Known rows, with every step that occurs
toza, lalen, gigo, beluz, ralog, tipida: [ 19 -51   3  38  19  38 -47  15 -29  59  -1  35  14  14 -32 -53  27 -40
 -34  -7 -45 -24  72 -17  52  11 -96  -8  53 -29   3   5  80 -27 -11]
lalen, ralog, fetov, gigo: [ -3 -91   2  29  58  -5 -34 -13 -30  30  -9  15  49  10 -39 -37  43 -17
 -32  17  13 -43  39  18  55   7  11 -59  10  11  11  53  -3 -20  -8]
tipida, ralog, limu, gigo: [ 24 -13 -21  42  29 -15 -29  18   2  32 -11  43  28  43 -55 -56  66  19
  -8  29 -36 -33  30 -25  49 -28 -31 -17  61  14   3  50  28  -2  23]
bizir, tipida, ralog, limu: [  0 -19 -26  53  87 -22 -19   6  -7  43 -14  26  41 -12 -50 -55  61  20
  -6   4 -15 -24  36  21  54 -27 -27 -36  46  18  13  32  25   1 -15]
ralog, fetov, gigo: [ 13 -82   5  34  27  -4 -39  17 -22  39 -17   3  47  10 -47 -22  21 -38
 -36  11  21 -22  32   4  52  -8  -1 -41  18   4  13  48   7  -1   5]
toza, lalen, gigo, fetov, ralog: [  9 -64 -14  23  33  -5 -27  16 -26  81  18  53  40  12 -33 -33 -23 -36
 -36   4  29  13  42 -13  69   4 -75  -7  48   1   5  28  55 -16   3]
limu, gigo, beluz: [ 19 -19 -18  18 -21  32 -52 -10  14  33  -7  48  26  33 -32 -30  37 -10
  -8  24 -20   4  54 -14  32 -10 -23  -6  45  -9  -6  11  45 -13   2]
beluz, ralog, tipida, tefaz: [ -3 -41  17  80  26  11 -46  33 -31  34 -17  26  19  48 -72 -42  -4  -2
   6  -6 -38 -36  28 -12  52  12 -42 -45  23 -40  -3  38  53  -3  -1]
lalen, toza: [ -4  -1  -9  19  45  -9 -30   5   4  14   2 -18  32  19 -28 -11  15 -18
  -7  18  10  14  41   9  35 -16 -20   2   9  -6 -13  29  32  17 -15]
lalen, gigo, limu, ralog, beluz: [ 13 -28  20  35   7 -23 -43  28  20  70  20  30  48  10 -41 -76  56   7
 -32  44 -38  29  44   8  54  11 -39 -16  -8 -16  -5  33  45 -16   4]
limu, gigo, fetov: [ 22 -35 -14  22  -9   2 -45  17  -2  46  -6  76  21  32 -38 -19  28 -30
 -22  20 -14   3  27 -11  52  -6 -24 -28  51 -14  -1  25  62   1   4]
ralog, tipida, bizir: [  2 -28  -2  74  34   4 -46  27 -32  45  38  -1  28  31 -46 -12  12  -7
 -23  25  -8  -2  21  -1  57   3 -32 -42  13 -12  -7  32  75   2   2]
beluz, ralog, fetov, gigo: [ 10 -89  20  35  17   3 -37  34 -16  35 -15  14  34  -2 -48 -51  31 -38
 -49 -17 -11 -42  35  -2  54 -10 -11 -44  17  -8  16  35  -8  -8  11]
ralog, fetov: [  3 -63  -6  29  39   0 -36  19 -13  33 -11  -1  36  19 -41 -17  20 -30
 -31  17   4   4  27   3  51   1 -12 -61   6   6   1  23 -17   0   0]
limu, ralog, lalen: [-14 -18  10  62  13  28 -47   6 -33  55   9  12   8  12 -29 -24  28 -14
 -11  32 -40   9  33  20  41  -9 -29 -53   8   0  -3  33   5   4  -1]
tipida, ralog, limu: [  5 -19 -12  51  45 -20 -16  26  -3  39 -15  16  41  28 -55 -59  62  21
 -12  19 -10 -26  34 -13  51 -23 -27 -34  31   9  10  31  11   0  16]
toza, lalen, gigo: [ 14 -33 -13  14  76   4 -34   7 -19  76  20  -3  33   7 -25 -14  -8 -35
  -7  20   5  -1  43  -5  41   9 -73  13  43  -1  10  24  52 -12  -4]
limu, gigo, beluz, ralog, tipida, bizir: [ 20 -30   1  63 -38  44 -62  24 -19  29  39  64   4  35 -42 -55  51 -13
 -44   1 -66 -25  48 -21  52   1 -46 -28  50 -25 -13  11  77 -17  24]
gigo, fetov: [  2 -42   0  34  11  -1 -37  23  -6  51 -10  49  38  12 -40 -19  23 -30
 -27  11  11  10  32   0  60  -1 -19 -40  23 -12   7  10  44   1  -6]
fetov, gigo, limu, ralog: [  6 -34  30  45 -23  14 -55  39 -13  53 -10  22  42  -1 -53 -58  48   1
 -16  31 -12  -7  32  23  52 -12   6 -14 -14  -5  12  40  50  -3  12]
toza, lalen, ralog, fetov, gigo, limu: [ 12 -91   6  49  46  15 -40  10 -64  42 -25   4  52  10 -37 -70  38 -32
 -40  24  14 -56  36  27  66   7  -1 -37   1  10   7  40   8 -26  11]
gigo, limu, ralog, fetov: [ -1 -58  18  53 -11  16 -54  41 -17  32 -10  20  34  11 -52 -59  57 -15
 -41  41 -34  13  26  19  63  -1   1 -67 -27   5  -7  25 -19   0  18]
beluz, ralog, fetov: [  1 -73   8  30  25   6 -37  32  -8  27 -12   8  20  10 -45 -48  27 -29
 -48 -11 -26 -16  33  -7  51   3 -24 -63   8  -9   5  14 -32  -3   8]
beluz, ralog: [ -7 -30   5  21  28  12 -38  29  10  40  -8   5  18   9 -45 -41  18  -5
 -22 -12 -24 -12  38  -5  36   0 -24 -28  16 -22  12  11  12  -5   0]
limu, gigo: [ 17 -18 -18  13  24   1 -48   8   8  38  -8  25  17  32 -34 -14  13  -9
  -4  28 -15   0  26  -9  30  -8 -20 -10  42  -7   0  36  46  -1   0]
fetov, ralog: [-10 -33 -10  26  28  -6 -36  13   4  48  -5  -3  38  16 -44 -23 -16  19
 -19   7  28  21  32  -8  41  -8 -16 -33   7  -2   2  36  16  -4  -4]
gigo, lalen, tefaz: [-10 -31  -6  56  70 -25 -24  42 -53  26   9 -19  29  21 -14 -17 -27  -9
  -7  15  -8   0  52   4   9 -15 -13 -29   2 -14   2  24  32   6 -12]
gigo, lalen: [ -9 -24  -5  61  61 -21 -27  -1 -19  34  -4 -25  29  16 -30 -24 -11 -18
 -15  13  -2  15  60  -2   9   2  -8 -33  -3 -12   4  26  39  11  -7]
gigo, lalen, tefaz, tipida: [-12 -35   5  80  79 -26  -1  32 -58  26  31 -11  21  30 -27 -17 -17  -8
  -1  16 -19  -7  47  42  12 -27 -22 -27   1 -20   0  16  54  -2 -52]
lalen, ralog, limu: [-16 -24 -12  53  65 -19 -26  -4  -2  31  -9   0  46  19 -46 -68  43  32
 -21  25  -5 -16  36  14  47  13 -22 -48  21   6  12  28   7 -20  -4]
limu, ralog, fetov: [-15 -60   7  25  13  -2 -42  12 -16  31  -7  18  23  10 -39 -20  44 -28
 -25  32 -30   6  28  20  55  -8 -11 -73  -5  11  -3  37 -23   1   6]
beluz, ralog, lalen, gigo, limu: [ 31 -38  19  89  23  49 -50  55 -10  74  43   7  18   2 -52 -93  22  -4
 -50  -4 -43   4  53 -17  39  18 -58 -26  15 -16  10   0  18  -7  -8]
toza, lalen, gigo, fetov, ralog, beluz: [ 13 -65 -12  25  28 -49 -19   9 -14  84   7  53  61  17 -26 -45  -6 -35
 -51   6  22  16  46 -17  76   5 -77 -11  49 -15  -3  36  58 -23   3]
limu, ralog, fetov, gigo: [ -5 -79  21  27   1  -2 -42  14 -27  34 -11  26  32   2 -41 -25  45 -33
 -28  30 -16 -19  31  23  59 -13  -1 -49   6   9   6  59  -2  -3  12]

Rows
[ 26 -31 -14  52  -3 -19 -24  30  -6  38 -12  96  31  40 -52 -62  77  -8
 -28  23 -31 -32  30 -24  72 -28 -32 -36  73   7   3  39  46   2  26] : tipida, ralog, limu, gigo, fetov
[ 17 -32 -14  16  34  31 -34  -9 -15  69  15  17  41   7 -19 -29  14 -38
 -17  17  -4   4  74  -9  40  12 -73  14  45  -1   7  -4  49 -24  -1] : toza, lalen, gigo, beluz
[ -2 -28  -4  78  57 -24   5   9  -8  36   6  20  35  34 -68 -54  71  21
 -14  19 -17 -33  37  25  54 -37 -34 -31  32   3  11  25  30  -2 -25] : tefaz, tipida, ralog, limu
[ -7 -25 -12  60  84  -4 -36 -11 -25  45   4  21  42   2 -52 -18 -12   1
  33   7   3  -4  24  34  37   9 -24 -25  24   0   4  27  36   3 -29] : bizir, tipida, tefaz
[ 15 -39   3  45  22  14 -26  17  -4  54   8  24  41  -3 -33 -95  32 -21
 -53 -13 -34 -17  74 -17  49  10 -95  10  64  -9  18  -6  26 -29  17] : toza, lalen, gigo, beluz, ralog, limu
[ 30 -31  -4  36  54  16 -41  36 -19  79  17  -3  42   7 -37 -54  -1 -23
 -22  26   1   8  42  -3  46  12 -62  14  16  -4  10  12  54 -11   3] : toza, lalen, gigo, limu
[ -9 -55  -7  35  -5  -7 -39  22  -3  52 -11  53  43  20 -48 -31  -1  -8
 -38  -1  36  24  30  -8  65  -6 -20 -46  12  -5   0  25  33  -4   2] : gigo, fetov, ralog
[ -1 -27 -20  18  89   4 -26  -1  -8  51  -7  28  27 -11 -36 -16  51   6
  11   5  -9 -23  41  23  45 -26 -16 -30  28  16   7  25  33   3 -24] : bizir, tipida, ralog
[ -8 -37 -12  22  23 -49 -30   2  14  51 -18  -1  56  24 -34 -35  -2  17
 -32   7  23  22  33 -11  47  -9 -16 -34   4 -16  -6  45  21  -9  -2] : fetov, ralog, beluz
[  3 -69 -22  29  89   0 -25  -1 -23  37 -10  34  33 -11 -40 -20  65 -18
 -15   6 -11 -26  39  25  61 -22 -10 -68  22  25   2  31 -14   1 -18] : bizir, tipida, ralog, fetov
[  0 -29   6  68  30  29 -44  26 -21  50   3  -1   8  10 -39 -50  14 -10
 -34 -11 -34 -15  41  -7  33  -3 -36 -47  21 -16   7   8   0  -4  -2] : beluz, ralog, lalen
[ -5 -32   9  25 -11  35 -44  10  11  38 -11  24  29   4 -38 -60  44  -9
 -31 -15 -29  -8  64 -12  35   2 -26 -27  15 -19   7 -16  10 -17   6] : gigo, beluz, ralog
[-15 -43  -2  80  66   4 -37 -14 -45  33 -11  25  38  60 -63 -28   7  17
  27  30 -15 -39  28   8  54  28 -26 -56  11 -17  -9  55  55 -18 -18] : lalen, ralog, tipida, tefaz
[ 13 -43   2  11  25  38 -38   7 -10  65  16  25  23  -4 -23 -60  23 -38
 -32 -14 -34 -16  80 -13  41  13 -84  11  50 -15  11 -10  34 -31   6] : toza, lalen, gigo, beluz, ralog
[ 17 -87   9  32 -15  21 -46  -1 -20  33 -21  27  57   7 -35 -34  47 -41
 -43   9  18 -18  56   2  53  -6  -2 -36  14   5  11  21   9 -12   8] : ralog, fetov, gigo, beluz
[ 22 -41  18  50   6  11 -51  40  -7  56 -18  -2  56   9 -55 -57  22  -2
 -22  18  25 -11  31   6  44  -6   2  -5  -4 -13  16  31  53   2  -1] : fetov, gigo, limu
[-16 -71 -12  26  68  -1 -33 -12 -18  25  -5   6  32  19 -37 -35  43 -11
 -28  25  -4 -20  38  17  52  16   0 -77  -4  11  -1  30 -26 -21  -7] : lalen, ralog, fetov
[ -2 -21   4  54  29 -15 -29  35   8  31 -12   4  32   8 -56 -81  27  10
 -41 -13 -27 -15  33  -9  45   0 -39 -32  33 -13  17  16   6  -8  10] : beluz, ralog, limu
[  1 -36  -2  84  55  26  -8  -3 -41  50  30  20  10  33 -48 -24  57  -4
  -6  20 -30 -38  43  25  45 -38 -32 -48  25   1   2  20  24   0 -40] : tefaz, tipida, ralog, lalen
[  4 -30  -7  93  58 -20  -7  32 -69  25  99  21   6  38 -22 -19 -12 -11
 -14  28 -42 -18  37  29  19 -26 -28 -11  27  -9 -10  27  72  -2 -22] : limu, gigo, lalen, tefaz, tipida, bizir
[ 13 -23 -15  48  53 -21 -32  41 -44  24  11  14  13  39 -12 -17 -27 -10
   1  23 -27  -9  47  -7   5 -18 -20 -15  32 -17  -1  38  50   4  -3] : limu, gigo, lalen, tefaz
[ -9 -40  17 111  44  33 -14  62 -84  49 108  16  -2  16 -31 -47  11  -7
 -36  -6 -51 -38  23  35  44 -21 -55 -44  24 -14  -1  -4  13 -14 -24] : beluz, ralog, lalen, tefaz, tipida, bizir
[ 27 -81  16  61   6   8 -48  44 -22  42 -19   3  56  11 -56 -58  32 -27
 -49  21  21 -12  26   4  61  -5  13 -36 -10   0  10  33  14   4   9] : ralog, fetov, gigo, limu
[-17 -32 -18  15  83   8 -31 -25 -40  46 -14  -9  31  14 -19 -29  13 -14
  -1  25  -3 -36  40  22  42  11 -29 -24  21   5   6  24  23 -26  -6] : toza, lalen, ralog
[  6 -49  22  25 -25  32 -49  11   1  39 -13  34  39  -5 -41 -63  49 -16
 -34 -23 -12 -33  69  -8  40  -7 -17  -7  27 -21  19   6  40 -21   6] : fetov, gigo, beluz, ralog
[ -4  -9   3  62  31  17 -36  20 -19  17  18 -10  10  10 -26 -47  24 -21
 -33 -14 -29  -7  50   3  33 -17 -38 -16  20 -18 -15  19   3  17 -10] : beluz, ralog, lalen, toza
[ 14 -88 -11  31  76  -7 -25   0 -33  44 -14  35  42 -22 -45 -28  65 -26
 -16   2   1 -52  39  26  65 -32   3 -44  34  26  16  52  11   3 -20] : bizir, tipida, ralog, fetov, gigo
[ 10 -25 -20  88  29 -51 -27   1  -3  20  -5   7  35  40 -49 -75 -24  22
 -41  10  -4  19  50 -19  21 -13 -26 -25  35   0  -3  57  34  10  13] : fetov, ralog, limu, gigo, lalen
[ -3 -30 -18  45  73 -16 -31 -33 -21  19   5  17  16  36 -28 -40  14   4
  -8  30 -38 -19  63   3   5  15  -5 -31  20  -5  -4  43  44 -10  -6] : limu, gigo, lalen, ralog
[ 14 -48  12  70   1  38 -47  28 -13  56  72  45  20  14 -47 -62  42 -14
 -51  -5 -49  -6  73 -24  59  20 -74 -23  35 -24   1  -3  74 -22   6] : lalen, gigo, beluz, ralog, tipida, bizir
[ 19 -51 -10  20  46   1 -25  18 -29  86  16  50  32   7 -29 -20   2 -57
 -23  14   4  -1  43  -6  64  11 -75  -2  54  -5   8  14  67 -11  -4] : toza, lalen, gigo, fetov
[ -9  -5  -5  53  63 -35 -21  -8 -12   2   8 -35  31  20 -20 -20  -3 -26
 -15  13   4  23  70   5   8 -16  -8  -5 -12 -11 -16  33  40  31 -11] : gigo, lalen, toza
[  4   1  -7  63  43   9 -36   0 -22  21  16 -23  24  22 -22 -17  11 -26
 -13  18   3  11  44   8  31 -19 -30 -17  16  -4 -18  28  18  21 -18] : ralog, lalen, toza
[-13 -34 -15  10  83 -36 -23 -35 -32  48 -27  -7  50  21  -9 -40  29 -11
 -12  26  -7 -39  42  21  46  10 -28 -27  22  -9  -5  38  27 -31  -5] : toza, lalen, ralog, beluz
[  3 -19   8  57  52 -39 -21 -10 -23   9   3 -30  42  11 -26 -27  -1 -32
 -14   6  19  -1  72   8  13 -21   2  17   2 -11  -5  55  64  25  -9] : fetov, gigo, lalen, toza
[-15 -26  10  45  10   1 -53  19 -19  36 -22  21  12  27 -46 -13  40  -7
  -2  38 -42   5  27  16  55 -10 -31 -53  10 -16  -8  48  68   0 -11] : limu, ralog, tipida
[ -2 -30  -6  73  -3   3 -37  13 -29  33  19  37  32  27 -28 -36  -1 -26
 -47   3  26  33  44  -4  62 -23 -36 -35  21  -1 -23  33  21  19 -12] : gigo, fetov, ralog, lalen, toza
[-12 -74 -15  24  84   6 -28 -20 -52  35 -16  -3  33  16 -21 -28  26 -38
 -25  24  -1 -39  36  21  58  14 -26 -58  16  16  -1  32 -24 -28   0] : toza, lalen, ralog, fetov
[-10 -39  -8  40  75   2 -10  37 -69  45  12  -2  20  28 -21  -2 -13 -29
   4  21  -5 -36  16  49  45 -36 -57  -2  35 -13   3  13  50 -16 -44] : toza, lalen, tefaz, tipida
[ -2 -20  20  40 -12 -22 -48  29   7  51 -20  15  45  15 -41 -69  59   8
 -27  40 -33  15  34  21  54   0  -4 -39 -25 -19  -9  31  29  -4  13] : gigo, limu, ralog, beluz
[ -3 -33   0 114  55  25 -15  45 -87  51 105   3  13  27 -25 -16  -1  -5
 -19  23 -16 -21  16  44  44 -25 -43 -39  22  -1  -7   2  29  -5 -34] : ralog, lalen, tefaz, tipida, bizir
[  7 -70  24  66  41 -33 -22  11 -34  -9   1 -14  31   3 -34 -60  20 -55
 -60 -23 -18 -24  74   3  29 -19  -2 -18  -3 -15  -5  48   5  22   8] : beluz, ralog, fetov, gigo, lalen, toza
[ 18 -12 -18  77  45 -39 -15   6 -15  22  -5  23  24  40 -47 -67  43   5
 -13  20 -45 -25  60 -24  22 -27 -21 -23  45   4   0  53  39  11  26] : tipida, ralog, limu, gigo, lalen
[ -7 -35  -4  43  56   5  -4   0 -12  44  17  25  19  31 -56 -20  60   3
   6  18 -19 -32  39  24  47 -35 -20 -31  17  -2   4  21  39  -4 -35] : tefaz, tipida, ralog
